(in the rows, 128 means zero)
Known rows, with every step that occurs
gigudap, bola, mupepab, rodam: [140  78 148 227 118 158 106 139  77 127  93 115 141 131  80 152 145 178
 109  96 140 137  92 138 167 151 111 122  88 158 135 151 136]
rodam, gigudap, bola, mupepab: [148  69 188 131 137 133 120 130 144 123 123 120 146 148  86 158 164 140
 114 124 135  82 112 143 156 140 167 139  81 154 112 169 139]
mupepab, rodam, gigudap: [169 112 147 137 150 135 143  97 156 145 131 108 155 158 116 136  98 156
 168 147 128 118 101 120 129 174 153 113  88  95 155 138 140]
rodam, gigudap, bola, mekov, zomerir, biti: [130 129 118  17 140 151 151 121 111  72 149 145  76 159 199 101 146 142
 162  98 192 102 107  98 120 154 128 162  82  95  74 156 130]
riteza, zomerir, nirofi: [148 162 119  80 162 113 172 108 143 181 161 118 133 114 133 107 118 131
 118 119  89 137 137 111  86 113 151 126 111 110 109  91 120]
riteza, zomerir, mekov, bola: [105 135 134   4 146 200 108 126 116 149 160  66 126 109 123 136 135 140
 125 119 137 103 133 138 132 123 185 150 112 134 112 133 107]
nirofi, bola, mekov: [139 134 136  87  92 168 155 143 131 135 176 122 145 130 141 119 118 109
 119 138 114 113 180 120 129 110  40 124 113 138 137 108 187]
rodam, gigudap, bola: [162 121 172  95 150 114 124 114 152 152 135 129 140 152 119 146 140 128
 129 114 133  97 107 120 135 127 152 129  75 123 108 149 134]
rodam, gigudap, bola, mekov, pari: [117 128 165  88 153 139 119  98 143 145 152 140 103 143 159 158 150 153
 117 103 201  66 152 117 160 132 108 109 123 126 158 137  96]
bola, gigudap, pari, mekov, zomerir, nirofi: [ 91 176  69 126 128  63 217 147 169  88 152 212  92 175 171  78 112  86
 148 113 119 156 123 126  38 102 149 128 170  79 132  68 106]
zomerir, nirofi, bola, mekov: [133 154 123  88 108 119 186 139 137 145 199 124 122 134 159  94 108 105
 101 120  95 139 175 109  98 118  38 116 121 125 130  77 143]
bola, mupepab, rodam, gigudap, pari, mekov: [149  95 149 166 116 144 126 124 181  90  96 174 124 162  79 167 127 181
 153 141 134  61 115 150 151 136 160 125 128 122 201 166 145]
mupepab, rodam: [160 126 123 175 135 143 130 110 109 149 119 113 152 140 105 121  99 151
 143 129 115 163 106 116 126 161 111 107  94  97 154 112 150]
pari, gigudap, bola: [142 139 115 132 125 121 108 160 125 156  69 142 121 130 126 138 151 103
 113  92 127 152 123 111 142  94 113 129 105 158  59 144 128]
riteza, zomerir, mekov: [148 127 151  14 143 183 140 116 100 156 160  76 145 134 120 132 124 152
 123 125  80 118 150 139 138 120 180 149 105  99 116 126 135]
gigudap, bola, mekov, zomerir, riteza: [118 113  94 119 109 148 136 127  90  95 109 159 102 144 207 115 142 161
 121 102 180 104 150 117 104 126  99 171 123 106  81 153 107]
gigudap, rodam, mupepab: [112 142 148 173 111  68 118  98 111 136 114  86 172  99 122 141 106 124
 126 174  82 143 107 134 128 115 136 143 114 115 129 132 142]
mupepab, rodam, gigudap, pari: [148 130 137 151 159 126 137  83 141 146 125 153 145 146 117 134 101 169
 146 130 125  98  85 118 120 178 156 143 103 100 197 140 113]
bola, gigudap: [123 128 121 156 136 121 153 140 142 133 153 119 150 157 121  99 129  69
 131 151 117 144 139 141 107 134 140 114 125 100 123  83 164]
bola, gigudap, pari, mekov, zomerir: [103 166  83 130 112 112 182 155 166  75 120 200 118 176 155 101 125  89
 163 134 137 134 131 137  67  92 153 135 164  91 135  97 150]
riteza, zomerir: [157 149 139  75 141 154 133 116 136 172 131 105 157 115 115 134 133 138
 139 142 107 116 147 128 117 108 151 132 104 115 121 125 161]
mekov, bola, gigudap, rodam: [ 60 145 119 184 101 111 108 147 114 118 128  88 136 135 136 105 138  72
 132 156 159 136  95 132 104 158 170 116 157 130 103 113 134]
bola, mupepab, rodam, kavar, dipe: [179  56 151 192 122 125 100 102 117 138 110 106 166  81  92 157 100 159
 141 149  70 160 127 142 179 145 119 128 146 151 179 140 111]
bola, mupepab: [152  80 163 145 129 132 126 128 123 120 126 112 161 135  59 128 140 117
 113 143 102 119 134 143 138 141 137 129 104 134 132 124 165]
mekov, zomerir, biti: [157 147 109  46 156 132 158 116 103 100 130 137 117 131 142  60 132 100
 161 114 126 168 102 102  76 157 134 153  94  77  73 110 150]
gigudap, bola, mekov, zomerir, biti: [126 142  96  46 123 156 142 133  62  76 132 146  71 145 188  93 151 133
 140  73 182 141 114  98 116 141  82 158  93 101  69 124 130]
bola, gigudap, pari: [104 147 112 164 142 114 146 124 124 136 147 163 144 145 117  99 140  83
 106 135 115 127 125 142 101 138 143 144 145 113 164  90 142]
pari, gigudap, bola, mupepab, rodam, kavar: [133  95 136 249 139 139  70 155  98  97  58 125 111 103 103 170 145 156
 109 107 101 160 105 164 195 136 127 152 124 205 107 192 100]
pari, mekov, zomerir, nirofi: [153 158  98  74 128  68 197 141 181 107 143 163 114 169 151  91  97 115
 162 119 108 167 127 104  50  95 126 103 122  71  95  81 123]
nirofi, zomerir: [172 127 133  79 153 103 139 130 125 165 166 133 141 120 104 128 104 142
 127 146 114 150 111  98 143 120 133  81 107  88 116  89 161]
mupepab, rodam, gigudap, bola, mekov: [136 103 135 148 114 168 129 117 120 121 136 115 113 166 165 162 112 192
 146 107 183  91 107 109 172 163 103 113  78 112 146 150 113]
rodam, kavar: [165 138 164 137 172  90 103  94 130 130 150 120 144 110  95 129 114 105
 126 146  64 155 136 146 135 130 124 146  98 113 137 121 139]
mekov, zomerir, nirofi, bola, mupepab, rodam: [121 110 118 172 117 131 203 157 121 104 159 122 150 131 141  87 100 150
 134 117  83 197 115 136  62 163 106 128 118 161 128 117 135]
kavar, dipe: [189 101 137  77 110 116 139 106 151 196 122 120 177 112 112 124 110 106
 137 138  97 143 145  93 128 102 104 108 133 102 137  89 143]

Rows
[134  85 141 149 109 159 106 143 216  77 102 115 124 151  84 170 131 157
 171 157 193  64 103 144 150 139 166  98 116 141 154 174 146] | pari, mekov, bola, mupepab, rodam, gigudap
[111 160 129 154 133 103  97 129 115 166  78 120 123 114 131 124 141 106
 130 129 123 157 128 116 133 132 142 105 173 141 108 136 108] | mekov, pari, gigudap, rodam
[111 147 116 175  98  82 109 131 122 132  71  95 161  93 139 149 111 109
 139 175  82 158 115 130 135 100 143 148 137 154  84 155 125] | pari, gigudap, rodam, mupepab
[164  62 155 208 117 123  84 110  94 142  93 110 140  78 103 173 126 174
 120 111  95 154 109 140 199 128 103 134 141 177 164 154  90] | gigudap, bola, mupepab, rodam, kavar, dipe
[ 87 171 119 173 135  80  97 114 132 151  79 112 147  72 144 145 124 112
 131 165 108 158 130 135 140 102 137 124 177 162 125 143  98] | mekov, pari, gigudap, rodam, mupepab
[115  84 141 136 124 149  93 137 143 112 124 108 143 109  62 134 149 113
 107 141 160 108 112 141 127 139 140 128 100 165 125 136 136] | mekov, bola, mupepab
[121 134 119  40 177 135 101 154  83 178 137 135  76 110 139 146 143 158
 103  72 137 166 125 105 196  94 151  84 156 139  95 124  83] | nirofi, zomerir, mekov, pari, gigudap, bola
[110 119 121 129  99 135  93 144 178  92  97 177 108 113  60 149 156 114
 103 122 169  62 125 142 134  92 129 139 140 166 166 143 139] | gigudap, pari, mekov, bola, mupepab
[ 98  82 131 105 125 239  99 136  94 110 137  53 128 109  96 158 129 190
 125 121 146 102 108 162 163 161 194 144 114 166 143 165 102] | riteza, zomerir, mekov, bola, mupepab, rodam
[110 125 110  95 103 153 155 138  89  97 140 142 118 155 183 136 122 154
 141  97 177 137 114 108 115 115  82 139  90 113  95 126 120] | gigudap, bola, mekov, zomerir
[133 139 146 105 130 148 176 152 148 160 177 110 147  97 109 113 146 122
  92 128  64 121 171 150  97 110 133 135 125 185 116 121 166] | riteza, zomerir, nirofi, bola, mupepab
[ 85 167 128 185 112  71  77 151 170  72 119 116  91 128 128 135 139  70
 145 170 133 125 116 163 129 108 167 118 183 125 111 135 136] | pari, mekov, bola, gigudap, rodam, kavar
[186 119 113 105 166 102 119 119 126 165 133 152 126 105 126 108 124 148
 112 151 128 122 142 110 133 119 146 110 140  74 102 124 158] | nirofi, zomerir, riteza
[128 108 124   4 152 141 110 139 109 146 193  90 109 112 109 128 105 145
 119 125 147 141  96 108 162 126 159  93 112 107 109 102 115] | nirofi, zomerir, mekov, bola
[137 136 127 150 101  99 106 154 109 144  72 107 136 136 124 122 127 106
 133 145  93 155 111 106 123 130 147 126 141 130  69 144 139] | pari, gigudap, rodam
[127 119 145 171 108  59 111 115 116 147 133  99 156 108 152 123 118  80
 143 173  61 175 128 136 148 133 157 129 200 115 130 109 112] | bola, gigudap, rodam, kavar, dipe
[ 63 156  92 153 139 130 120 130 143 121 137 155 125 118 120 101 147  70
 106 127 176 112 108 136  91 141 148 145 147 144 163 100 115] | mekov, bola, gigudap, pari
[113 138  97 105 130 155 115 131 144 139 111 144 101 123 152 132 133 113
 131 125 167 127 182 110 146 114  85  99 166 141 130 115 102] | bola, mekov, pari, gigudap
[105 132  97  98 122 103 185 129  97 109 166 148  93 157 196 109 109 152
 122  73 151 157 108  90  84 129  81 132 103 112  90  88  71] | gigudap, bola, mekov, zomerir, nirofi
[168 118 143 129  99  67  87 124 120 162  68 103 143  83 141 143 112 109
 147 165  48 179 120 112 158 105 138 137 190 151  95 151  91] | pari, gigudap, rodam, kavar, dipe
[111 112 113 232 143 166  84 151  99 138  57 136 110 109 103 158 165 161
 103  82 167 149 119 137 179 134 121 104 155 202 133 166  93] | mekov, pari, gigudap, bola, mupepab, rodam
[ 93 155 134 160 134  97  77 114 101 118 109 123  86  97 167 150 126 125
 125 150 120 142 155 138 170 139 111 129 196 149 130 150  72] | bola, mekov, pari, gigudap, rodam, kavar
[162 131 146 196 165 106 105  96 115 128 131 110 138 112 103 136  96 148
 142 141  79 170 108 141 145 166 109 134  98 109 166 127 124] | mupepab, rodam, kavar
[ 77 140 125 216 100  79 137 124 117 115 131  85 174 121 149 124 115  89
 133 189  97 152 121 163 121 122 166 138 146 117 125 112 145] | bola, gigudap, rodam, mupepab
[127 132 102  88  97 168 171 142 129  99 148 150 135 130 205  87 127 127
 130 142 139 109 198 130  76 123  80 166 146 126  97 149 166] | nirofi, bola, mekov, zomerir, riteza
[131 106  98 105 116 147 153 115 117  92 122 149 120 148 195  97 113 142
 141 145 160 109 166 121  87 140 113 161 139  85 102 138 124] | bola, mekov, zomerir, riteza
[111 121 105 186  98 158  94 141 159  86  81 166 101 125  70 157 132 155
 122 116 184  83  99 137 143 123 119 119 142 159 192 151 124] | gigudap, pari, mekov, bola, mupepab, rodam
[142  84 163 164 125 132 106 142 101 129 108 123 142 134  73 147 166 131
  91 104 130 115 116 142 152 121 120 138  90 163 113 148 145] | gigudap, bola, mupepab
[147 105 171 135 110 151 140 155 133 132 147 111 175 116  72 121 151  99
 108 150  81 122 162 152 121 120 102 131 107 172 128 133 208] | nirofi, bola, mupepab
[126 154 109 119 128 139 115 115 207 113 103 169 100 137 114 155 116 154
 160 128 194  59  91 117 123 135 147 116 129 119 191 155 113] | mupepab, rodam, gigudap, pari, mekov, bola
[122 164  96 146 115 111 146 149 171 109 126 188 114 167 117 120 142  77
 126 129 125 107 152 140 107  89 134 122 160  96 159  95 161] | bola, gigudap, pari, mekov
[114 141 132  77 161 147  96 142  90 159 108 120  96 123 130 135 161 121
  92  63 126 154 144 127 169 107 138 123 147 157  96 133  71] | zomerir, mekov, pari, gigudap, bola
[ 31 127 123 145 105 115 103 127 100  93 155  42 145 115 153 125 116  93
 121 162 121 142 100 168 140 134 196 160 153 138 118 120  93] | zomerir, mekov, bola, gigudap, rodam, mupepab
[148 161  87 107 128 106 144 115 161  92  73 221 105 142 152 101 135 128
 136 124 135  93 155 129  63  94 141 168 163  83 130 150 132] | gigudap, pari, mekov, zomerir, riteza
[105 173 121  94 142 114 172 117 139 166 210 137 108 112 160  96 123 105
  94 106 124 134 197 109 100 121  39  96 155 140 166  68 115] | zomerir, nirofi, bola, mekov, pari
[110 125 135 153 147 163 117  91 122 138 141 132 101 148 169 165 123 197
 138  96 211  89 129 116 179 164  97  98 122 126 183 146  81] | mupepab, rodam, gigudap, bola, mekov, pari
[157 117 156 161 141 136 127 110 130 149 114 113 140 155 127 149 119 174
 143 106 149 113  84 114 148 159 141 117  71 119 133 159 125] | mupepab, rodam, gigudap, bola
[114 157 137  95 128 161 141 125 134 155 182 132 127 111 141 116 138 113
 109 125 144 115 202 124 131 114  35 104 150 147 177 102 157] | nirofi, bola, mekov, pari
[103 166 116 151 124 135 158 151 130 142 166 162 151 127 129  89 146  60
 102 136  92 131 158 143  93 120 104 149 147 151 166 101 185] | nirofi, bola, gigudap, pari
